Each row comes from the steps of one path. Every step used is in the known rows, and no mark comes twice. Write the path behind each row, first mark first.
In the rows, zero is written as 128.
Known rows:
zabe-vofis: [105 144 126 172 135 157 110 128 149 137 120 112  69 164 116 136 174 160
 122 134 131 127 119 177  87 104  77 166  96 117 115 134 128 130 147 162
 122 110 104 157 127  89  62 137]
tage-molor-gifodi-naze-sogikob-pinovi: [ 82 127 151  84 164 155 156 139 137 107 136 107 117 180  58 150 117 199
  93 133 108 119 130 166  73  86 109 151 149 135 116  99 123 133 165 161
 135 131  94 122 147 116  47 124]
kirev-fofuvit-kugeri-nilo-vofis-zabe: [ 82 157 124 172 132 152  82 124 116 143 117 115  68 171 153 125 153 152
 143 102 150  90 143 136  60 132 117 173 108  86 109 149 131 103 132 190
 122  99  85 125 158 126  78 123]
zabe-vofis-molor-tage: [113 154 125 176 100 175  92 134 177 131 118  80  84 170 125 153 157 171
 133 154 142 130 124 168  88 125  65 157 108 138 151 129 138 110 126 160
 127 140 141 155  91  86  35 135]
tomel-fazufem: [107 115 145 184 140 157 107 133 155 138 128 108  73 165 127 133 154 188
 123 156 117 123  93 148  64 115  77 177  95 125 106 116 114 151 141 158
 118 125 100 147 123 100  85 122]
lofu-fazufem-tomel-bibedet-tage-molor-vofis-nilo: [ 35  97 150 196  75 149 110 154 194 105 100 114  89 124 131 141 132 147
 117 157 142 137 144 160 127 131 120 140 143 144 115 122 145 157 174 170
 129 162 101 140 130 115 110 123]
lofu-fazufem: [ 90 125 121 173 128 143  91 151 143 136 126 119  85 156 132 125 152 164
 137 156 139 122  91 170  69 121  96 183  92 121 108 106 131 128 145 157
 118 118  96 137 125 107  93 130]
tomel-fazufem-lofu: [104 123 154 183 133 163 102 143 161 160 120 121  57 142 113 146 143 195
 114 155  96 102  95 156  66 111  73 158 103 118 107 133 122 136 131 168
 133 109  98 148 119 117  94 123]
bibedet-tage-molor-gifodi-naze: [ 68 136 155 158 153 159 166 155 137 115 137 105  98 141  83 147 107 183
 105 148 133 105 146 161  82 138 126 136 141 122 106  93 144 138 158 185
 148 140 107 123 145 130  53 102]
mori-pinovi-sogikob: [ 57 148 117 152 147 158 114 143 118 116 143 105 114 169 103 147 153 186
 121 167 110 110 121 197  72 107  92 171 112 106 113 113 116 160 159 154
 112 132  97 124 153  80  58 128]
vofis-molor-tage-bibedet: [113 145 120 170 111 190  92 128 170 127 142  62  85 170 109 146 141 182
 144 171 125 115 116 155  85 141  62 171 129 150 137 122 145 134 116 178
 125 140 136 141 108  86  62 120]
naze-sogikob-pinovi: [ 90 122 123 115 142 155  99 121 142 126 117 106  97 196  68 148 158 184
 105 133  99 132 108 177  75  76  56 184 118 108 104 109 117 148 158 155
 113 132 102 148 127  87  61 137]
kirev-fofuvit-kugeri-nilo-vofis-molor-gifodi: [ 85 147 128 160 132 147 101 113 120 145 134  99 103 192 153 160 119 155
 137 124 135 104 118 141  60 129 124 168 143 121 164 127 146  96 114 205
 126 105  91 134 180 153  70 104]
sogikob-naze-gifodi-molor: [123 152 130 165 132 152 105 155 112 136 132 120 101 153 122 138 127 168
 145 146 137 122 114 175  73 131 131 173 118 115 126 127 125 152  93 173
 106 129 110  85 129 152  56 137]
molor-tage-bibedet: [106 133 118 167 136 186 104 133 160 135 133  76  74 154 109 135 159 175
 135 152 121 110 120 160  80 140  80 173 121 135 119 124 135 148 132 192
 122 125 126 139 114  77  76 122]
lofu-fazufem-tomel-bibedet-deba: [ 69  95 141 190 116 156  72 171 155 135 136 158 106 141 132 153 141 149
 153 165 112 136 103 158  89  92  96 181 113 129 114 139 105 157 166 158
 109 119  76 140 116  90 115 141]
tomel-bibedet-tage-molor-gifodi: [ 49 100 150 205 137 171 160 147 147 129 111  91 105 143  96 158 110 170
 103 149 110 106 139 170 103 127 130 145 153 111 124 103 140 181 163 189
 138 156 126 135 131 113  77  93]
pinovi-sogikob-naze-gifodi-molor-tage-bibedet: [113 173 122 157 132 175 104 165 125 117 142  86 124 159 107 136 129 163
 146 136 126 107 128 170  73 167 136 191 141 135 153 134 128 167  72 191
  94 131 126  61 115 119  34 119]
fazufem-tomel-bibedet-tage-molor-gifodi-naze-sogikob: [ 51 103 162 145 141 155 154 169 159 119 121 144 122 140  59 159 112 179
 103 145  85 110 152 147  99 106 113 132 160 121 113 126 128 172 173 192
 143 144  94 128 131  96  58 112]
fofuvit-kugeri-nilo: [ 96 146 108 181 129 174  75 130 114 145 134 104  72 178 129 146 171 147
 150 121 142 122 105 170  65 111 113 193 111  90 119 133 133 128 128 180
 123 118  93 157 157  98  82 129]
vofis-molor-tage: [113 142 115 178 106 177  87 138 163 136 129  76  97 165 119 156 137 185
 139 175 135 122 111 165  79 133  71 164 114 137 139 115 134 125 125 169
 127 158 141 147  97 103  44 131]
deba-bibedet: [129 132 116 178 139 167 112 120 124 128 124 121  76 160 106 141 149 182
 129 156 132 127 105 186  56 110  88 171 114 138  93 117 130 162 149 193
 127 130  94 149 155  91  89 131]
kirev-fofuvit-kugeri: [ 94 147 124 160 141 157  88 145  94 154 136 132  73 144 131 138 136 158
 133 143 128  92 113 158  57 144 101 177  95 110 111 139 135 130 137 207
 128 100  93 148 141 119  70 133]
lofu-fazufem-tomel: [ 91 122 123 164 117 137  62 167 155 140 128 149  89 146 139 123 153 159
 141 177 136 125  98 160  76 115  80 164  96 131 100 126 124 139 165 166
 117 116  81 140 136 107  99 138]
kugeri-fofuvit: [ 94 125 120 189 172 181 110 139 128 150 132 110  86 168 116 141 136 186
 117 152 109 129  90 167  88 118  96 164  89 111  95 134 130 152 155 185
 117 145 111 136 128 110  79 129]
mori-pinovi-sogikob-naze-gifodi: [ 69 156 124 150 141 155 105 147 111 104 149 106 127 164 104 144 126 177
 139 152 123 100 114 207  79 129 122 179 124  88 127 133 120 172 128 155
 100 115  86  95 151 124  55 132]
zabe-vofis-molor-tage-bibedet-tomel-fazufem-lofu: [126 141 165 161 107 209  94 133 210 151 106  99  55 153 120 133 135 186
 139 179 100 104 104 135  86 154  37 147 109 163 155 163 145 122 112 163
 132  90 123 141  92  87  69 114]
gifodi-naze-sogikob-pinovi: [ 99 130 138  86 155 150 118 129 129 116 132 124 100 187  58 146 146 201
 117 133 104 134 111 168  59  79  70 179 121 118 107 105 118 133 153 156
 121 120  87 135 122  89  47 149]
lofu-fazufem-tomel-bibedet-tage-molor: [ 40 103 150 197  98 160  95 180 169 123 113 132  85 127 123 136 122 160
 127 166 124 106 132 164 101 127 103 148 131 123 108 126 135 180 180 167
 129 146 106 137 105  97 103 117]
molor-vofis: [ 97 137 116 165 119 150 118 125 144 137 125  98  89 161 117 152 159 168
 122 144 135 127 101 182  87 123  99 165 109 119 101 109 132 127 135 165
 139 137  87 153 141 129  75 134]
pinovi-mori: [ 88 133 126 177 144 154  98 141 141 135 130  99 102 165 115 146 159 168
 142 148 131 112 135 172  72  80  70 154 101 120 110 127 124 149 142 157
 122 141  98 163 122 114  82 132]
tage-molor-gifodi-naze: [ 97 137 146 144 162 158 162 153 127 125 152 107 105 142 101 140 110 188
 119 153 133 106 128 161  76 124 138 139 133 140 115 111 130 130 151 181
 146 126  96 121 151 137  59 117]
deba-bibedet-tomel: [145 123 116 159 146 183 114 124 121 135 112 136  90 158 108 126 127 180
 144 182 125 126  95 176  63 135  83 168  98 148  94 130 128 173 158 194
 128 117  84 138 159 100  87 128]
naze-gifodi-molor-vofis: [111 151 132 153 121 150 113 152 117 147 111 115 111 164 127 150 139 165
 118 151 137 136 114 176  84 140 110 158 119 122 130  87 129 131  95 165
 120 156  99 108 137 161  66 125]
fofuvit-kirev: [ 96 120 128 183 141 157 110 156 151 148 128  99  86 164 122 143 156 169
 135 178 124 125 103 162  72 130  77 165  99 113  99 121 137 146 134 157
 140 137  92 134 134  99  77 133]
nilo-vofis-zabe: [ 95 136 127 176 135 142 110 130 151 138 132 102  87 161 124 123 154 186
 126 128 141 104 135 147  71 117  87 148 105 100  92 125 112 121 146 163
 119 116  95 119 125 120  73 129]
deba-bibedet-tomel-fazufem: [145 106 145 170 146 181 115 123 141 133 109 135  76 163 124 120 132 191
 137 185 118 129  81 152  49 138  74 174  92 159  95 128 120 179 155 176
 119 115  80 139 151  91  98 119]
tomel-bibedet-tage-molor: [ 55 113 142 206 120 180 141 148 147 121 116  90  81 139  97 151 121 176
 117 142 111 103 140 175 101 125 108 154 138 106 111 119 136 185 160 174
 135 157 128 145  99 100  76 110]
tage-bibedet-tomel: [122 128 118 146 156 190 113 126 141 141 133 108  85 160 103 114 136 168
 148 178 106 113 101 152  89 143  71 179 104 140 105 138 135 163 145 183
 121  96  88 130 146  96  87 120]

Write each row's path:
[ 41 100 172 117 151 163 171 142 143 102 109 109 120 168  41 164 106 198
  91 126  92 118 141 166  84  96 113 152 173 113 129  90 131 170 170 170
 134 149 108 124 122  96  49 111]
tomel-bibedet-tage-molor-gifodi-naze-sogikob-pinovi
[ 34 128 174 105 158 153 150 151 150  94 126  96 126 185  43 165 119 189
  93 122 118 107 176 164  72  73  79 129 155 119 113  91 138 148 171 151
 134 160  98 140 132 117  51 109]
bibedet-tage-molor-gifodi-naze-sogikob-pinovi-mori
[ 94 151 115 170 137 167  80 128 102 146 117 119  67 170 142 140 152 140
 146 130 134 105 117 163  68 128 116 198 106 102 119 146 143 125 132 203
 126 110  95 153 163 112  78 126]
kirev-fofuvit-kugeri-nilo
[ 95 150 124 179 111 151 105 133 155 135 112  97  87 159 117 133 168 166
 123 152 150 119 120 170  92 132  96 157  98 103  75 115 131 117 140 154
 135 142  92 139 148 126  69 134]
molor-vofis-zabe
[ 93 132 124 175 138 197 103 139 163 124 156  83  80 158 100 158 155 165
 137 142 111 122 131 155  87 126  75 185 125 135 113 128 120 139 134 180
 118 122 115 138 113  77  86 123]
molor-tage-bibedet-deba
[ 84 153 118 181 125 158  77 124 130 143 135 100  74 179 140 131 173 158
 149  95 161 105 133 143  59 115 111 166 113  75 110 137 120 105 129 169
 117 106  84 129 153 110  80 125]
fofuvit-kugeri-nilo-vofis-zabe
[112 146 123 160 135 184 112 152 145 141 129  87  80 157 118 136 162 178
 134 160 119 123 132 153  71 137  93 166 127 154 127 111 132 145 111 189
 116 145 143 104 113  80  64 126]
gifodi-molor-tage-bibedet
[ 52  95 143 197 106 146  79 168 161 135 102 152  91 137 122 137 139 155
 138 170 119 122 110 161  88 121  86 166 118 111 112 117 134 174 170 175
 116 135  97 142 112  86 101 127]
lofu-fazufem-tomel-bibedet-tage
[101 132 149  88 147 145 124 125 142 114 137 112 135 204  56 163 120 202
 115 156 108 140 104 160  63  83  73 167 144 138 137  88 132 115 138 158
 123 135  95 129 148 113  34 129]
vofis-molor-gifodi-naze-sogikob-pinovi
[ 82  95 134 181 115 145  75 165 153 144 115 154 101 138 141 130 144 161
 153 174 120 127  94 163  82 105 100 168 111 130 120 133 120 165 164 171
 114 121  87 139 118  90 108 141]
lofu-fazufem-tomel-bibedet
[ 81 131 149  91 159 147 109 136 135 108 134 117 119 194  62 155 153 193
 131 126 114 123 139 167  52  50  54 162 120 121 113 113 117 136 151 138
 118 136  81 153 113  94  58 151]
gifodi-naze-sogikob-pinovi-mori
[ 98 130 141 110 149 127 154 129 148 125 157 112 136 189  79 161 117 205
 115 123 102 122 113 136  57  99  92 149 143 135 143 104 121  94 117 169
 130 114  83 117 136 129  39 121]
nilo-vofis-molor-gifodi-naze-sogikob
[120 114 152 167 140 179 105 146 159 168 106 137  69 136 115 129 122 193
 128 183  88 101  84 146  71 134  68 155  89 127 109 147 121 147 139 169
 133  96  88 138 123 126  90 121]
bibedet-tomel-fazufem-lofu
[ 75 165 128 147 129 165 107 175 115 112 133 100 134 156 120 152 128 185
 137 161 130 108 135 196  67 148 141 166 132 114 152 121 120 164 104 159
  95 150 130  58 122 114  28 135]
mori-pinovi-sogikob-naze-gifodi-molor-tage
[105 151 123 156 117 147 125 144 129 143 120 106  92 162 126 152 164 171
 119 153 134 138 115 175  76 120 113 157 115 138 108  98 131 123 113 162
 132 157 107 123 140 130  63 137]
gifodi-molor-vofis
[ 60 154 116 154 137 155 116 137 123  99 157 100 107 164 102 145 148 183
 140 155 121 103 113 206  74 110 123 179 118 102 106 143 121 165 147 151
 114 115  94 110 153  94  53 144]
mori-pinovi-sogikob-naze
[ 83 145 169  90 146 141 120 125 161 105 124 108 138 216  65 167 149 181
 119 127 124 139 143 163  68  42  48 142 137 142 155 111 136 104 140 131
 120 131  92 156 135 102  31 133]
zabe-vofis-molor-gifodi-naze-sogikob-pinovi-mori
[108 162 138 166 114 149 100 160 126 144  98 114 111 162 127 134 148 164
 121 156 155 129 133 162  89 147 109 149 108 109 106  94 129 121 100 156
 115 162 101  93 145 160  62 122]
naze-gifodi-molor-vofis-zabe
[108 132 127 181 131 155 114 111 167 124 113 105  72 158 121 127 173 152
 118 131 137 156 136 165 103  94  82 167 101 134 123 140 129 121 153 177
 107 116 115 153 142  86  67 140]
zabe-vofis-nilo
[117 139 123 172 134 156  97 137 127 129 140 109 100 151 110 137 122 166
 147 141 135 111 101 181  85 134 116 179 114  97 116 137 128 155 115 175
 114 109  92 119 130 149  70 134]
sogikob-naze-gifodi
[ 86 145 118 157 140 151  94 118 108 148 130 113  71 174 153 142 145 154
 144  99 133  95 124 149  57 125 120 180 122 101 132 143 132 113 129 203
 123  93  83 137 152 129  84 124]
kirev-fofuvit-kugeri-nilo-vofis
[113 171 119 165 136 148 105 166  98 121 140 115 131 160 111 139 120 163
 138 137 129 117 117 182  70 136 141 191 122 116 137 130 116 163  83 174
  95 134 103  71 133 148  30 128]
pinovi-sogikob-naze-gifodi-molor
[ 74 166 130 143 139 153 112 165  95 110 142 119 131 165 111 146 128 180
 136 157 124 112 128 200  70 125 135 171 129 106 134 121 120 168 107 151
  93 134 104  63 151 127  43 136]
mori-pinovi-sogikob-naze-gifodi-molor
[ 35  92 157 194 115 150 115 179 169 130 108 134 109 129 124 141 110 155
 114 171 123 109 130 158 102 130 126 138 145 128 119 109 141 177 180 180
 129 146 104 129 136 113 102  97]
lofu-fazufem-tomel-bibedet-tage-molor-gifodi
[120 117 154 160 138 208 101 143 185 162 111 107  61 133 112 125 130 195
 137 181  87  90  96 133  73 164  62 158 107 147 125 152 133 149 127 184
 131  92 111 128 105  96  93 111]
molor-tage-bibedet-tomel-fazufem-lofu
[106 146 140 163 140 196  99 166 136 136 142  99 103 160 110 158 134 162
 134 146 115 133 143 148  83 144  88 178 134 140 143 107 116 142  94 179
  98 141 125  90 110 108  74 113]
naze-gifodi-molor-tage-bibedet-deba
[ 85 100 135 190 129 171  86 154 147 138 143 145 104 142 113 167 138 158
 146 162  95 134 120 160  99  80  83 169 125 123 110 149  98 172 169 175
 115 129  83 150 123  89  96 142]
fazufem-tomel-bibedet-deba
[100 144 158  85 143 144 129 119 158 109 123 117 120 209  63 159 141 186
 107 136 115 148 116 165  74  75  65 160 139 138 151 103 135 101 141 148
 121 118  97 140 143  96  22 134]
zabe-vofis-molor-gifodi-naze-sogikob-pinovi
[ 52 159 138 192  95 163 129 145 169 112 109  77  71 149  99 140 144 167
  98 144 157  98 159 170 112 152 101 136 116  98  65 108 148 133 154 151
 150 167 110 139 131 131  65 109]
bibedet-tage-molor-vofis-zabe
[ 82 134 153 139 152 160 177 143 137  96 125 124  98 160  43 156 117 192
  87 128 111 113 147 170  62 122 113 147 149 135  90  98 143 152 158 196
 148 144  94 127 162  98  58 100]
deba-bibedet-tage-molor-gifodi-naze-sogikob
[ 93 159 122 156 113 185  79 114 141 133 141  69  70 187 152 150 138 163
 159 116 135  90 131 131  61 154  96 179 146 137 169 146 151 105 100 207
 123 104 115 133 130 109  73 113]
kirev-fofuvit-kugeri-nilo-vofis-molor-tage-bibedet
[121 131 121 142 123 192 110 121 175 137 145  73 103 172 121 135 115 193
 156 166 117 106 113 131  78 162  61 152 130 162 154 133 133 134 121 181
 123 109 114 116 101 109  65 116]
nilo-vofis-molor-tage-bibedet-tomel
[ 51 106 146 197  86 167 123 135 185 109 106 101  89 127 112 154 130 155
 109 155 127 135 161 162 134 122 110 130 156 139 111 133 138 172 176 185
 133 172 109 150 135 115  89 125]
fazufem-tomel-bibedet-tage-molor-vofis-nilo
[ 59 128 140 188 140 163 148 149 150 125 125  86  91 151  94 149 119 168
  92 151 128 104 146 171  99 136 111 141 137 114 103  95 143 156 163 185
 139 152 122 134 150 129  68  89]
bibedet-tage-molor-gifodi
[108 137 138 123 147 144 138 137 142 124 143 117 133 183  67 158 124 190
 119 155 102 132 106 151  70 102  88 166 130 135 130 106 132 105 121 171
 134 131  95 132 146 114  33 123]
vofis-molor-gifodi-naze-sogikob
[120 145 132 162 141 157 101 162 108 152 118 124 108 162 121 137 130 170
 126 157 126 129 120 167  74 128  97 166 113 121 132  98 121 148 105 175
 106 145 114 101 129 140  64 122]
naze-gifodi-molor
[105 136 118 169 108 160 104 131 167 136 142  72 101 172 129 158 128 200
 137 143 132 112 120 150  65 129  75 146 130 138 151 115 122 115 121 171
 124 140 127 131  85 119  51 130]
nilo-vofis-molor-tage
[ 75 170 132 138 134 180 110 164 121 103 146  86 122 161 110 141 136 183
 143 157 121 100 140 187  71 155 130 174 147 125 152 126 130 173  95 168
  92 132 126  53 133  96  46 124]
mori-pinovi-sogikob-naze-gifodi-molor-tage-bibedet
[124 107 145 160 146 201 109 133 179 141 120  94  77 158 129 115 140 185
 143 181 107 111  94 123  73 167  67 176 100 156 123 136 126 162 138 176
 117 109 113 127 109  78  85 111]
molor-tage-bibedet-tomel-fazufem
[ 32 109 151 186  78 151 106 171 176 119 106 122  87 132 130 148 131 156
 121 157 135 110 126 172 111 139 117 140 136 125 105 115 145 165 170 157
 144 156  89 145 114 120 104 119]
lofu-fazufem-tomel-bibedet-tage-molor-vofis
[100 124 136 121 170 139 150 141 134 132 133 131 125 167  67 148 142 184
 109 135  97 126 110 155  66 100 106 167 120 119 111 109 123 119 135 182
 132 116  87 128 152 105  47 124]
molor-gifodi-naze-sogikob
[108 145 135 172 126 151 117 124 161 137 123  99 105 182 117 151 147 160
 118 158 134 136 113 170  93 105  82 153 121 136 145 115 143 112 132 167
 126 124 115 151 151 114  48 119]
zabe-vofis-molor-gifodi
